Known rows, with every way that one mark hangs from another:
tema(daroz(veripob(nubop)) vageve(todim)): [11.3,50.3,15.1,-18.2,4.2,16.6,20.0,-20.3,12.8,-28.6,6.5,15.9,9.6,12.6,-6.3,32.5,44.1,23.5,6.8,-37.1,22.9,9.2,41.5]
dola(vageve(todim)): [-9.3,23.9,3.9,-19.1,-27.8,-16.3,-18.2,-17.9,-22.5,-32.2,-2.5,0.3,1.3,11.6,11.0,1.1,20.0,33.2,20.6,-4.6,44.4,-8.7,5.1]
vageve(tema todim(daroz(veripob))): [12.8,53.6,41.6,-18.7,-22.7,3.4,5.8,-10.6,-2.5,8.6,-35.9,-32.8,28.3,11.7,-0.9,26.7,45.4,25.2,-7.2,-29.4,28.8,14.3,34.2]
veripob(daroz nubop(tema(vageve))): [-55.3,8.2,22.7,-6.7,-10.8,8.7,12.9,-5.9,-4.9,18.1,-20.6,-0.8,37.1,-13.9,-4.3,7.3,28.3,13.0,33.9,-32.4,3.3,-45.0,-29.4]
nubop(tema(daroz vageve(todim)) veripob): [25.6,12.2,37.4,-5.1,31.0,17.2,-0.8,1.3,23.4,37.6,23.4,1.4,7.6,-0.5,2.2,46.4,21.4,0.9,-10.7,-39.0,39.9,-3.5,14.8]
tema(vageve): [-23.0,25.9,17.0,-8.3,-10.5,-12.8,-11.2,-12.9,14.1,17.8,5.0,0.0,19.4,4.3,9.7,12.7,-7.3,-1.2,4.6,-13.9,-17.1,-1.2,-18.0]
nubop(tema veripob): [-17.9,-11.5,38.6,-1.8,14.8,47.3,-8.2,5.9,7.0,46.5,-1.9,-5.4,11.3,0.6,10.6,34.7,20.5,-15.1,-0.2,-27.2,28.0,-18.2,-10.5]
veripob(daroz nubop): [-59.8,8.7,8.9,-12.4,-6.5,12.6,1.8,-17.7,-8.8,-14.1,-20.1,-11.7,12.8,-20.0,-5.5,-4.6,28.3,4.6,49.2,-27.1,6.2,-21.8,-6.1]
nubop(vefin(leke)): [-34.5,17.9,51.8,-20.2,-14.4,46.5,-14.3,16.3,8.6,-10.4,-5.2,-11.8,6.4,4.4,21.8,-13.0,-23.9,-4.6,26.7,-7.8,36.9,4.6,15.7]
dola(vageve(tema todim)): [1.7,11.8,18.2,-27.3,-16.1,-25.3,-19.0,-18.3,-27.0,-14.5,-19.8,-12.5,11.7,16.7,10.3,9.8,28.3,32.1,22.8,-17.9,53.2,11.1,3.4]
vefin(leke): [-31.0,-4.6,18.4,-4.1,-13.2,37.0,-25.4,11.1,-4.9,-28.1,-12.3,-13.4,4.6,-4.2,11.2,-9.6,-25.9,1.9,25.4,-6.0,13.9,4.8,11.5]
todim(daroz): [-29.9,33.7,35.9,-9.3,-18.7,-2.5,-5.0,-22.1,23.8,8.9,-17.9,-27.5,26.3,7.7,-8.7,-5.4,-2.5,6.1,2.8,-9.8,-2.8,-4.0,-2.5]
todim(daroz(tema veripob)): [-29.9,61.5,31.9,-11.5,-24.2,57.2,-5.3,-13.6,24.7,-3.6,-24.5,-17.7,37.9,-9.3,9.5,6.1,18.2,-19.1,-11.6,-8.1,3.9,-1.5,6.8]
nubop(tema(daroz) veripob): [-4.1,-12.2,52.7,-9.5,29.8,52.2,-4.5,-5.6,41.2,34.2,3.4,-1.9,1.4,2.6,2.4,32.6,11.5,-19.8,-7.9,-30.0,47.1,-9.6,8.4]
veripob(daroz nubop(vefin)): [-64.5,28.6,42.5,-30.3,-9.7,20.7,17.9,-14.6,3.6,3.0,-13.7,-8.8,14.2,-11.2,3.6,-9.0,29.5,-1.7,48.0,-27.9,28.1,-24.3,-0.7]
tema(daroz vageve): [-8.3,23.6,31.8,-16.6,4.1,-7.8,-9.8,-26.7,50.0,6.1,10.2,0.3,9.5,7.3,-0.7,11.3,-13.8,-7.3,-1.9,-18.7,0.8,4.1,2.0]
daroz(tema(vageve) veripob): [-21.1,54.3,12.2,-11.4,-16.0,45.5,-14.5,-2.7,17.3,4.3,-1.6,9.4,30.3,-12.9,27.4,23.2,13.2,-27.0,-10.5,-14.5,-12.8,0.7,-6.4]
todim(daroz(tema veripob(nubop))): [-42.3,56.7,26.5,-10.1,-10.6,66.7,13.0,-15.2,5.5,-26.0,-23.2,-14.0,47.4,-2.9,-7.2,0.2,36.1,-5.2,11.8,-18.4,0.8,5.1,6.7]
leke(vefin): [-18.0,31.6,35.4,-29.0,-1.2,12.9,6.2,-8.6,20.6,6.6,5.5,-15.3,18.0,-8.0,-7.9,-10.1,13.8,-16.4,12.1,-26.0,22.1,-7.9,1.5]
dola(vageve(tema todim(daroz))): [-1.9,31.9,37.3,-26.9,-32.1,-42.3,-10.1,-27.4,-12.5,-11.1,-30.5,-36.8,33.1,20.9,-6.2,2.4,21.8,39.9,18.0,-17.7,46.5,13.0,2.3]
todim(daroz(tema(vageve) veripob(nubop))): [-38.5,70.8,25.8,-11.1,-16.6,36.4,13.9,-18.3,11.9,-11.0,-13.9,-10.7,61.4,1.2,-4.1,13.3,27.4,-8.7,8.7,-23.1,-22.3,11.2,-8.3]
veripob(daroz): [-47.6,16.7,17.4,-13.5,-21.5,2.4,-16.2,-13.5,10.7,8.1,-19.2,-17.5,1.8,-24.6,11.7,1.2,9.4,-7.0,23.7,-15.6,8.2,-30.0,-3.7]
veripob(nubop(tema(vageve) vefin)): [-39.4,23.1,56.6,-22.6,1.2,33.6,27.5,-1.6,7.5,34.0,0.1,12.0,43.2,19.1,0.1,-0.2,20.9,16.7,15.2,-28.9,19.8,-23.7,-24.6]
vageve(todim(daroz(veripob))): [0.0,64.7,24.3,-10.6,-30.9,13.4,5.6,-10.3,2.2,-7.7,-19.0,-16.4,18.3,7.3,1.1,17.9,38.9,25.9,-8.3,-14.6,20.7,-7.0,35.5]
vageve(tema(daroz) todim): [21.8,14.0,28.5,-22.0,26.6,5.8,-9.2,-18.1,17.3,-2.6,-7.1,-12.5,-1.4,0.7,-4.3,2.7,15.4,19.9,4.1,-32.7,50.5,25.4,30.3]

Rows:
[-4.1,47.4,-11.2,-3.0,12.5,16.8,-15.8,1.7,-6.8,-1.7,18.5,5.3,22.9,-25.7,17.2,-3.1,6.9,-1.2,-0.3,-18.0,1.2,8.8,-6.8]
daroz(tema(vageve(todim)))
[-11.5,60.8,-9.6,-10.3,5.0,49.8,9.8,-0.5,-22.1,-26.7,4.7,18.8,33.1,-12.2,12.2,16.9,48.0,9.4,10.8,-30.9,3.6,9.7,10.1]
daroz(tema(vageve(todim)) veripob(nubop))
[-66.2,20.6,-1.8,-9.7,9.6,47.8,-4.4,-10.6,-9.8,-21.9,-15.8,-10.2,25.7,-41.5,2.0,-16.0,23.1,-17.5,46.1,-27.9,8.2,-12.8,-16.6]
veripob(daroz(tema) nubop)
[-35.2,48.5,7.6,-10.8,-2.0,55.4,8.0,-8.9,-1.4,-16.5,-2.5,15.3,37.4,-5.4,10.1,16.7,31.9,-14.6,12.7,-27.5,-14.8,8.2,-6.1]
daroz(tema(vageve) veripob(nubop))
[-45.7,52.5,74.0,-25.8,-37.1,56.3,22.3,3.4,3.5,-31.5,-33.2,-24.3,38.4,20.6,-3.3,2.9,13.2,8.0,32.2,-20.2,30.4,8.5,33.6]
todim(daroz(veripob(nubop(vefin(leke)))))
[-1.8,43.2,37.2,-19.6,-18.6,12.9,-2.4,-23.4,50.7,2.7,-0.2,9.6,8.5,14.6,8.0,38.4,9.1,-8.7,-14.7,-18.7,5.7,0.3,22.8]
tema(daroz(veripob) vageve)
[-17.9,55.3,65.5,-38.8,-7.0,30.5,32.2,-25.6,45.0,-1.1,1.9,14.1,20.6,28.7,-0.1,26.2,29.2,-4.1,8.5,-33.0,25.2,7.2,26.4]
tema(daroz(veripob(nubop(vefin))) vageve)
[-0.6,58.0,20.8,-7.8,-19.4,-36.5,0.2,-15.6,8.4,9.6,3.1,-26.0,34.7,3.5,-5.6,6.9,6.5,27.8,-1.6,-18.0,-9.7,0.5,1.4]
tema(vageve(todim(daroz)))
[2.3,66.2,-2.8,-8.6,-8.5,39.4,-10.7,4.9,-4.1,-5.3,5.9,13.4,20.8,-19.4,27.2,24.4,31.5,-3.2,-11.8,-21.1,5.2,2.7,14.3]
daroz(tema(vageve(todim)) veripob)
[-28.7,23.5,28.5,-10.6,-12.9,47.2,23.2,-0.7,-4.8,8.6,-18.2,20.3,39.4,17.9,0.8,29.6,45.7,16.7,4.7,-29.2,3.6,-27.1,-9.1]
daroz(veripob(nubop(tema(vageve))))
[-33.8,-6.1,72.2,-21.7,14.9,87.8,14.9,11.2,21.0,-23.0,-12.0,0.5,17.4,12.8,-5.8,-21.8,-5.5,11.4,31.4,-26.9,71.3,-8.9,22.1]
veripob(nubop(tema(daroz) vefin(leke)))
[-45.5,19.1,14.7,-4.9,12.1,43.9,-24.5,-1.8,9.3,24.3,-1.1,-24.4,10.5,-49.9,25.7,24.7,15.2,-55.1,22.8,-30.8,12.0,-5.4,-9.4]
nubop(veripob(daroz(tema)))
[23.5,56.3,22.1,-17.9,-9.8,5.5,3.0,-14.7,30.9,-10.4,9.4,10.4,-1.5,7.5,9.2,36.2,28.1,10.9,-12.8,-25.5,24.8,3.1,42.3]
tema(daroz(veripob) vageve(todim))
[-46.1,17.0,65.8,-18.9,-17.0,34.5,-12.7,19.1,7.0,18.2,-8.7,-37.9,-0.9,-25.2,28.1,25.5,-6.4,-40.0,44.1,-29.8,40.7,-2.4,18.5]
nubop(vefin(leke) veripob(daroz))
[-14.8,47.0,2.4,-0.5,12.9,8.9,-19.3,4.6,-4.9,26.4,17.3,-21.2,16.9,-55.9,27.4,36.6,26.0,-35.4,18.3,-38.5,6.7,1.6,-3.0]
nubop(veripob(daroz(tema(vageve(todim)))))
[5.8,77.7,28.6,-11.2,-39.1,-15.5,8.5,-11.7,8.1,5.6,-7.5,-14.8,32.3,10.0,3.9,32.8,31.1,23.2,-11.8,-19.2,-2.8,-1.4,22.2]
tema(vageve(todim(daroz(veripob))))
[-3.9,33.5,15.9,-6.1,-6.5,39.0,24.3,7.3,-26.5,-0.5,-6.8,23.3,30.0,12.8,1.0,30.5,63.1,38.8,3.9,-34.1,21.4,-24.8,11.9]
daroz(veripob(nubop(tema(vageve(todim)))))
[-25.2,77.9,33.0,-10.9,-30.1,25.4,-3.5,-11.7,30.3,10.5,-13.7,-16.7,49.8,-4.2,12.4,19.2,9.4,-21.7,-16.3,-13.7,-21.1,2.3,-5.5]
todim(daroz(tema(vageve) veripob))
[-43.3,30.7,60.3,-24.7,-9.2,14.8,-0.7,-2.7,21.3,49.0,-1.4,-27.1,0.9,-18.0,25.3,31.8,18.6,-39.4,27.5,-33.3,32.1,-14.5,3.8]
nubop(vefin veripob(daroz))
[5.9,52.2,44.3,-31.4,-51.9,-23.4,-3.3,-24.1,-13.9,-14.8,-45.4,-30.7,31.8,29.2,6.0,28.1,48.2,34.5,5.2,-18.2,51.3,8.6,22.1]
dola(vageve(tema todim(daroz(veripob))))
[-42.3,12.9,70.2,-20.5,-4.5,41.6,4.5,9.1,18.7,65.5,-9.1,-17.5,12.3,-19.8,24.9,29.6,30.1,-28.3,14.0,-35.9,51.8,-44.1,-5.0]
nubop(tema vefin veripob(daroz))
[-33.5,6.4,40.3,-2.8,-7.3,5.4,-7.7,4.7,12.1,61.6,-6.7,-17.8,23.1,-23.0,18.6,48.5,18.8,-24.9,12.0,-36.9,7.2,-34.7,-26.1]
nubop(tema(vageve) veripob(daroz))
[-2.6,41.0,43.2,-17.5,-4.7,18.5,10.7,12.4,5.7,43.1,9.4,10.9,24.9,4.9,17.4,4.0,21.6,26.5,-9.3,-20.8,40.6,-30.3,-4.1]
nubop(tema(vageve(todim)) vefin)
[-26.3,21.6,68.1,-29.6,16.4,37.6,29.4,-14.3,42.8,22.0,4.3,15.8,33.0,22.5,-11.9,-2.2,12.6,9.4,8.8,-34.6,38.3,-15.9,-6.5]
veripob(nubop(tema(daroz vageve) vefin))
[-48.7,41.6,5.1,-7.9,-11.4,11.1,-22.5,-6.6,15.4,13.4,-3.5,-13.9,27.6,-43.9,21.5,1.5,0.3,-31.2,15.8,-18.7,-15.3,-17.6,-26.4]
veripob(daroz(tema(vageve)))
[-12.7,-4.6,88.0,-19.8,16.8,80.7,-2.4,21.6,40.1,22.2,2.2,-12.3,2.4,5.6,14.5,20.0,-14.7,-26.2,10.6,-30.5,76.4,1.5,26.7]
nubop(tema(daroz) vefin(leke) veripob)
[-5.4,63.7,30.8,-23.6,-64.0,-11.9,1.6,-24.8,-6.2,-30.8,-26.5,-15.8,21.7,26.0,2.8,24.3,42.9,34.2,3.9,-4.9,40.1,-12.9,26.8]
dola(vageve(todim(daroz(veripob))))
[-13.6,54.1,6.8,-1.2,2.5,31.1,-11.6,-6.5,2.0,-10.7,0.7,-21.8,28.5,-22.9,-0.3,-19.3,10.6,8.6,0.5,-13.3,14.1,5.1,5.8]
vageve(todim(daroz(tema)))
[-38.0,28.3,48.5,-10.8,-23.0,54.9,27.4,-8.5,4.7,-0.8,-38.8,-8.4,44.9,21.1,-15.8,11.3,49.0,23.0,5.5,-22.8,19.1,-28.6,5.0]
todim(daroz(veripob(nubop(tema))))
[10.5,39.7,58.8,-26.0,9.4,22.9,13.6,0.6,39.7,31.9,15.5,11.8,15.1,8.1,5.2,3.1,14.2,19.9,-14.8,-26.9,58.2,-22.1,15.2]
nubop(tema(daroz vageve(todim)) vefin)
[5.4,35.3,33.4,-13.7,-1.6,-16.7,-2.8,-13.4,-4.1,12.6,-23.3,-39.4,30.0,4.1,-8.8,-0.4,18.3,32.8,7.5,-27.4,23.1,19.9,11.8]
vageve(tema todim(daroz))
[-33.6,40.2,62.6,-27.8,-17.2,54.1,34.0,1.7,10.1,25.1,-12.4,21.4,40.8,26.9,9.5,24.8,45.8,11.7,3.6,-32.0,25.2,-29.8,-5.2]
daroz(veripob(nubop(tema(vageve) vefin)))
[-73.0,25.4,32.7,-20.6,-2.7,79.8,-3.6,16.3,-8.3,-34.9,-17.1,-21.5,25.3,-41.5,15.8,-29.8,-2.6,-21.5,61.1,-26.4,37.7,-1.9,2.8]
veripob(daroz(tema) nubop(vefin(leke)))
[-11.7,31.9,80.5,-34.7,-12.7,77.0,16.4,-3.1,57.0,22.9,-14.0,14.9,6.8,18.4,13.9,16.3,30.7,-3.8,-22.7,-19.4,70.4,-33.5,29.9]
nubop(tema(daroz(veripob)) vefin)
[-50.8,39.8,48.4,-22.5,6.0,51.1,-11.0,1.6,20.3,41.1,1.8,-24.6,12.0,-41.9,32.6,21.1,15.6,-59.9,21.6,-34.4,33.0,-6.0,-7.5]
nubop(vefin veripob(daroz(tema)))
[-20.1,2.4,36.6,-10.8,22.0,27.8,16.0,-16.9,28.8,2.3,0.7,14.7,29.6,15.3,-18.4,3.0,11.7,16.1,9.1,-30.5,18.8,-14.9,-10.0]
veripob(nubop(tema(daroz vageve)))
